Every row comes from one small tree of marks. Brackets hold a mark, then the marks that hang from it, in the order of their numbers. Every link used is in the known rows. Which tree was each row made from?
Known rows:
[k668 [k636 k666]]: [  6   4 -11 -11  47  19 -18   1  -1  -3   6  13  20  -5  15 -52 -19 -10
 -25  18   7  24   5  15   5 -31   1  -5  16   5 -23  20 -23]
[k904 [k593 k666 [k835 k583] k910]]: [ 34 -15 -11  21  -2   7 -27   6  10  13  10  -1  47 -23  19  13 -25  -6
  -3 -23   8  20   3  10   5  -4  15   5 -17  -1  18 -10  -3]
[k904 [k593 k61 k666 [k689 [k583 k835]]]]: [ 18 -15  -2   1 -24 -20  16   3 -34   7   0  -9  41   9  19  33  15   4
   7 -19  -6  18  11   2   8   0   1  11 -14   2   2 -20  17]
[k904 [k593 [k666 k583 [k636 k668]] k910]]: [ 19  -9  -2   2  28  12  -7  15  -3   4  21  -2 -44  -4  -7  -1 -12 -16
   7  -8   0  11  -3  -1  -6  10  21   4   0  10   6  30 -19]
[k666 k497 [k583 k689 k835] [k593 k61 k904 k910]]: [-26   0  12  10 -39  13  27  -5  -8   2  -1  -9 -79 -14 -34  60  34  16
   9 -18  -7 -50 -12 -24 -14  12 -20  -1 -11  -6  23 -15   9]
[k835 k593]: [  2  -4 -16 -14  15   0 -16 -11   4   4   6  10  76  -1  12 -39  -1  -1
 -16  42   5  35  16  -1  11 -13   9   1  13   2  -9 -17  -3]
[k61 [k593 [k666 k497] [k689 k583] k904 k910]]: [ -7  11   2  21  10 -24   3  10 -11  -4 -16 -32   1  24  19 -12 -34  -2
  -8 -14   5   3 -22  19  -4 -12   9   8 -15   2  12 -20   9]
[k904 [k593 k666 [k689 [k583 k835]] k910]]: [ 28 -12  -4   9 -20 -21 -11   5 -40   6   4  -9  14   7  18  23 -16   4
   9 -27  -1  11   7   5   6   3  10   5 -21   9  12 -22  14]
[k583 [k666 [k636 k668]] [k689 k593] k835]: [ -1   3  19 -47 -64   5   5  -9 -14  -7   2  27  14  -2 -10 -29  16   2
  -1  18 -13  19  17 -13  -8  39 -25 -34  12   0 -20  24 -19]
[k593 [k666 k497 k583 k636] k904 k910]: [-12  11   4  38  20   8  -2   8   8   2   3 -15 -71   6 -17   7  -6  -6
 -11  -5   5 -11 -24  10 -12  -8   9   3   8   3   9  16   4]
[k904 [k593 k61]]: [  5 -12 -17 -19  35   4  -3  -2  10  11   2   6  52  -1  14  -9  15 -10
  -3  17  -1  19  14   3  12 -28   8  13  -1   3   2 -20   1]
[k666 k583 k593]: [  0  -6 -10 -33  27   6  13   3 -12   2  11  15 -10  -1 -21 -32  -3   4
  -1  15   5   4  -1  -7   6 -16  -2   4   9   6 -20 -24  -1]
[k497 [k666 [k593 k904]]]: [-16   0 -12 -14  35   3  -2   1  11 -13 -18   3   6  15  18  -8 -16  -7
 -12  16  16  26 -22  -5   3 -19   7   7  12  11 -12 -25   2]
[k583 [k666 k497 k636] [k689 [k593 k61 k904]] k835]: [-27  16  22 -18 -68  -2  20  -8   1  -4 -16   8 -12   4 -15  24  43   2
  -6  11 -13  -6   5 -11 -14  26 -29 -27   4 -14   4  13  11]
[k666 [k593 k904]]: [-22   1 -11 -22  22   2  -4  -4   6  -8  -7   3  16  15  -2 -15  -1  -3
 -13  22   7   3 -20  -5   6 -22   9   1  11  13  -7 -27  -2]
[k666 k497 [k593 k904]]: [-26  15  -2 -18  21  -4   1  -6  27  -4 -19  -2  10  19 -12  -2   1  -6
 -15  25  10  -1 -12  -9   8 -23   9   1  10  -2  -5 -17   3]
[k583 [k666 k497 [k636 k668]] [k835 [k593 k689 k904]]]: [-23  29  22   9 -66  -5   5  -6  11 -26 -27 -10  13  23 -18  22  14 -11
  11  13  -8   9  -4 -15   6  39  15 -19  13 -13  -1  39 -16]
[k61 [k593 k904 k910]]: [-17   0 -15   0  32   8 -20   1   3  -2  -3 -10   8   5  15 -56 -28  -5
 -18  15   4   7 -20  17  -1 -23  10   1   0  16  16 -24  -9]
[k904 k593]: [ 11  -3 -15 -28  33   4 -15  -4   1   6  -1   8  53   6  12 -34 -12 -14
  -9  25   7  29  14   0  15 -27  13   7   4  10  -6 -23   1]
[k583 [k689 k593] k835]: [  0  -9  -3 -43 -35  -2  -3 -20 -15   5   4  28  44   1   2 -37   2  16
  -9  20  -5   0  24 -11   4   7 -26 -15   5   2 -12 -26   5]
[k666 [k593 k689]]: [ -2   0 -14 -29  20  -7   1  -3   5  -6  -2   8  25  22  -6 -19 -13   3
  11   9   1 -10   2  -6  20 -19   6   1  -2   8 -20 -28   3]
[k636 [k666 k497 [k593 k835 k910]] k668]: [  0   6  23   7  29  -1 -16   0  40  -4  -5   7 -22 -16  -9   9 -14  -6
   1  -3   5 -22  -2  -8   7  19  14  -2  -8 -12   2  28 -20]
[k904 [k593 k61 k835 k910]]: [  9 -25 -14  15  27   8 -21  -1  13  14   5   4  24 -21   9  17   4  -7
   8  -9  -5 -15  11   6  10 -13  13  17 -20  -1  32 -13  -3]
[k497 [k666 [k583 [k689 [k593 k910]] k835] k636]]: [ 10 -14   6 -16 -24   6  -2  -2 -33   1  10  20 -52 -14  -7 -19 -12  16
  11 -12  -3 -16  20 -13 -14  28 -29 -13   0  -1   2  10  13]
[k497 [k666 [k583 k835] k636]]: [  6  -5   4  -1   1  14   0   0 -21  -3   6  10 -25  -7 -11 -39 -11  10
   2   3   1  15   9  -4   6   4 -16   2  17   3 -19  13   6]
[k668 [k636 [k666 k593]]]: [  6   7 -10 -29  46  13  -8   6  -3  -5   7  15   1  -1   2 -29 -19  -9
 -20  17   6  17   4  -1   6 -23   2 -12  10   1 -22  17 -21]
[k668 [k636 [k666 k497 [k583 k835] k593]]]: [  4  17   9 -21   8  11  11   8 -15  -4   3  12 -47  -7 -34 -10  -8   3
 -12   4   6  -4  14 -17   5  -3 -10 -15   7 -17 -14  30 -11]
[k497 [k666 k583]]: [  8 -11 -14  -9  39  13   4   2  -8   0  -3  11   1  -8  14 -50 -17  -1
  -2   9  14  33  -1   8   4 -21  -9  18  16   8 -26 -23   2]
[k636 [k666 [k593 [k689 k583] k904]]]: [ -8   9  18 -13  15 -23  14   4 -32 -20 -16  -9   2  20   8   3 -13  -4
   0  -9   5  -8 -23   6  -1   0   7   5   5  13 -18 -13  16]

Write each row's tree:
[  9   0  -6  -9  26 -15  -1   7  14  14   6  13 -26   1   1 -21  -8  -2
 -12   7   9   5   6  13  -6  -7  -1   3  -3  -6   3 -16   8] => [k689 [k593 [k666 k497 k583] k910]]
[  2 -13   7 -20  17 -18  22   6  -7 -13  -6  -6  16  11   5  16   7   3
  31 -12 -10  -5   1  -7  -1  12  -5  13   4  -3 -18  26  -9] => [k497 [k666 [k593 k61 [k689 k583]] [k636 k668]]]
[  6   8   2  17 -10  -4   9   9  -9   3   3 -14 -50   9 -10 -23 -32  11
   4 -21  -1 -10   2   3  11   4  -1  -3 -21  -9  10 -13  11] => [k61 [k593 [k666 k497 [k583 k835]] k689 k910]]
[  8   5  10  19   5 -20  -6   2   6  -1   0 -17  -2  15   1   7 -11   2
  14 -13  -5 -11  -1   9  -5   8   9   6   0  -2  -9  35 -12] => [k593 [k666 k497 [k636 k668]] [k689 k583] k910]
[  7   1  14 -32  11 -33   2  -1   9   4  -1   9  46  15   3 -27   1  -1
 -14  24  -2  24  14   6  -7  12  -2  -4  15 -10 -18  35 -11] => [k689 k583 [k593 [k666 k497 [k636 k668]]]]
[  0   0   2  -1  43   3  -8   5  15   4  10   6 -28 -16  10  10  11  -2
  -6   4   3  -6  -5   5  -4  -3   0  -2  -7   5   6  -4   7] => [k636 [k666 [k593 k61 k910]]]
[  3  -1 -10  -4 -30  -7 -10 -12 -10  -6  -1   5  62  12   1 -17  -3   8
   6  17  -3   6  19 -10  23   6   7  -2   2  -3  -4 -16   3] => [k583 [k835 [k593 k689]]]
[ -4  -2  -3   4  19  -4 -20  -4  32   7  -1   7   1 -10 -18   7 -13   4
   3   3   3 -29   7  -7  12 -10   8   2 -14 -12  11  -9  -4] => [k666 k497 [k593 k835 k910]]
[-18 -10 -21  42  15   1   1   2  18  -2  -4 -16 -21  14  25  32   7  -4
   3 -20  -1 -18 -32  22  -4 -20  14  15  -9  16  15 -26   3] => [k593 k61 k666 k689 k904 k910]
[ -9   7  16 -23 -26   0   7  -2  28   5  -3  12 -13 -12  -3  12  32  -8
   8  10 -12  -9  14  -3 -20  26 -18 -21  -1 -13   2  34 -17] => [k583 [k666 k497 [k636 k668]] [k689 [k593 k61 k910]]]
[ -5  29   5   4 -33  -9   1   8  19 -14 -25 -13  -3  11  -5  33  -2 -10
  15 -20   8  -6 -24   4  -6  -1   5 -11  -7  -4   5 -13   6] => [k835 [k583 [k666 k497 [k593 k689 k904 k910]]]]
[ 12 -21  -5  18   0 -17 -16  -5 -24   0   0  -1  36  -7   7 -16 -22  13
  20 -25  -5 -33   1  19   7 -11   1  18 -12   5   2 -21  -2] => [k593 [k689 k583] k835 k910]
[-21 -11  -5  35  18  14  -8   2  32  -4   8 -12 -31   1  12  22  22  -8
  -6  -1  -6  -6 -31  15 -16   2  11   6   8  15  15  31 -26] => [k593 k61 [k666 [k636 k668]] k904 k910]
[  5 -18  -6  15 -26 -16  -2  -9 -27   7   4  -4  21  -5   7   8  19  21
  20 -19 -12 -27   5  15   1  -4 -12  12 -10   8   9 -17   6] => [k593 k61 [k689 [k583 k835]] k910]
[ 16   5 -10   8  34  -4 -23   5  25  16  -3  -6   5   2  18  10 -16 -17
 -15   9  14  29   8   3   6 -22  23   4 -12  -2  12 -11   7] => [k904 [k593 [k666 k497] k910]]
[ 20   8   6 -28 -49   4 -11   0 -11   3   9  17  26 -19   4 -22   0   0
   1  -1  -4  13  15   7 -22  20 -28 -31   2   1  -5   9   2] => [k835 [k583 [k666 k636] [k689 [k593 k910]]]]
[  1  13  10  16 -21  -1  16   1  -7  -1   2  -6 -41  18 -30  -2  -6  11
  10 -15  -5 -16   8  -4  16   8  -5  -3   3  -8 -14  17  16] => [k593 [k666 k497 [k583 k835] k636] k689]
[ -8  -1 -19  36   3  -6 -15   1   4 -10  -2 -15   9  17  25  24 -14  -7
  -3   0   6   7 -21   9   0  -2  30   5  -6  11  17 -22   3] => [k835 [k593 k666 k689 k904 k910]]
[-12  12  29  -2 -29  -2   8  -7 -16  -4 -10   7 -68  -7 -13   4   1   5
 -10 -10   4 -33  -2  -7 -18  30 -17 -13  -3  -4  12  -2  20] => [k636 [k666 k497 [k583 [k689 [k593 k904 k910]] k835]]]
[  2   2  -7  13 -45  15   4  -7  -6  -4   3 -13  70  -8  22  15   2   2
 -23   8   8  40  -9  -5 -13   9  -2  -9  10   4  -6 -18   0] => [k835 [k583 k689] [k593 k666 k904]]
[ 16  -4  -6  32 -22   0  -4   4  25  -1  16 -17  43  -7  11  36  16  -1
  19 -14 -12  -1   1   4  -7  28  14  -1  -2  -4  16  40 -17] => [k835 k583 [k593 k61 [k666 [k636 k668]] k689 k910]]
[ -1 -10  11  46  -9  21  13   3   6  16  19  -8 -66 -29 -23  43  11  13
  10 -31 -14 -42   4  -5 -11  11 -19   7 -14 -15  11  21   3] => [k593 k61 [k666 k497 [k583 k689] k636] k835 k910]
[ -2   5   7  30 -31  -6   5  -1  -3   4   8 -11 -30  -4 -34  34  24  13
  28  -8 -15 -47  21 -12   6  22   2   0 -10 -20  27  30  15] => [k666 k497 [k583 [k835 [k593 k61 k689 k910]]] k636]
[-11  -3   9   2 -50 -10  12   5 -36  -2  -6  -1 -23 -15   3  43  39   6
  -3  -8  -3  10 -23   5 -22   9 -11  -7  -4   8  15 -23   3] => [k689 [k583 [k666 [k593 k61 k904 k910]] k835]]
[ -5  12   8   7 -70  19  14  -2 -13  -8   1 -11  50 -21   4  29  38  -3
  -4   7  -9  30  -2  -6 -23  24 -18 -19  14  -3   2  15   0] => [k835 [k583 [k666 k636] k689] [k593 k61 k904]]
[  1  -5  -4 -11  35  12 -14  -4  20  -8  -5   7  26   3  13 -47 -14  -8
   0  18   1  30   1   1   6  -4   2   6  23   7 -27  31 -23] => [k497 [k666 [k636 k668]]]
[-15  -4  13   8   8  20  25   8 -20  -5   7  -6 -91 -19 -10  39  17   2
   1 -22   2 -36 -26  -8 -24  11 -12   0  -7  12   7 -11  11] => [k636 [k666 [k583 k689] [k593 k61 k904 k910]]]
[  9 -14  -6 -42  12   2  17  -2 -19   3  -3  23   5  -5  14 -44 -16   3
  -1   7   8  15  16  -5  -7   1 -26   3   7   1 -26 -30  10] => [k497 [k666 [k583 [k689 k593]]]]
[  7 -15 -19  -2  35   6 -17   1  12  16   7   2  21 -11  18   5  13 -11
   3   7   0   5   9   8   3 -24  13  12 -11   7  22 -17   2] => [k904 [k593 k61 k910]]
[ -2  16  23 -27  35   2  21   4  18  -5  -6   7 -33  -2 -21 -19  -2  -7
  -2  13  10   4  -1 -12   4  10   4   0  13  -7 -27  21 -11] => [k636 [k666 k497 k583 k593] k668]
[ -1   1 -11 -22  47  14   3   7   5   0   9  12  -1  -9   4  -4   8  -7
 -15  12   1   8   5   1  -1 -23  -4  -6   5  -3  -9  21 -19] => [k668 [k636 [k666 [k593 k61]]]]
[ -8  10  16  43 -36 -21  -8  -2 -18  -6 -10 -24 -28  20  -7  32  -6  11
   5 -24  -4 -22 -16   8  -7  10   3   0  -4   2  12  17  14] => [k593 [k666 k497 k636] [k689 [k583 k835]] k904 k910]
[ 18   3   6  27 -12  -5   7   9  31   4  -4 -17  48   2  -7  48  -1  -6
  19 -35 -10 -16  17  -1  17   5  11   8 -16 -25  15  29  13] => [k904 [k593 k61 [k666 k497 k636] k689 [k835 k583]]]
[ -2  -5   8 -12 -16  16   4  -9 -13  -4  14  11 -12  -5 -33 -45   7   9
   7   9  -9  -5   6  -8   7  15 -10  -1  21   5 -18  32 -24] => [k666 [k583 k835] [k636 k668]]
[  5  12  -3  17 -32 -14   0  -8  12   1  -6  -5  42  18   5  14  -4   5
  -5  13   3  20  19 -11  21  10  13  -6  -4 -15  -3  -9  13] => [k583 [k835 [k593 [k666 k497] k689]]]
[-22 -11 -17  20  24   9 -13  -6  19   3  -1  -4   2  -3  15   2  20  -3
  -7   6  -1 -13 -22  19  -8 -26   4  15   4  16  18 -20  -6] => [k593 k61 k904 k910]
[ 12  -3  -1  28 -11  -5  16  11   0  11   0 -13 -51   3  -7  55  12  -1
  21 -33  -3 -20   9  -4   8   4   8  11 -26 -11  26  -9  20] => [k904 [k593 k61 [k666 k497 [k583 k835]] k689 k910]]
[  4   4   0   1  -2  17  22  -3  -3  10   4   0 -18  -7  -7 -10  -3   5
 -12   3   7  13   5  -6  -2 -12 -19   3   4  -4 -27 -20   6] => [k593 [k666 k497 [k583 k689]]]
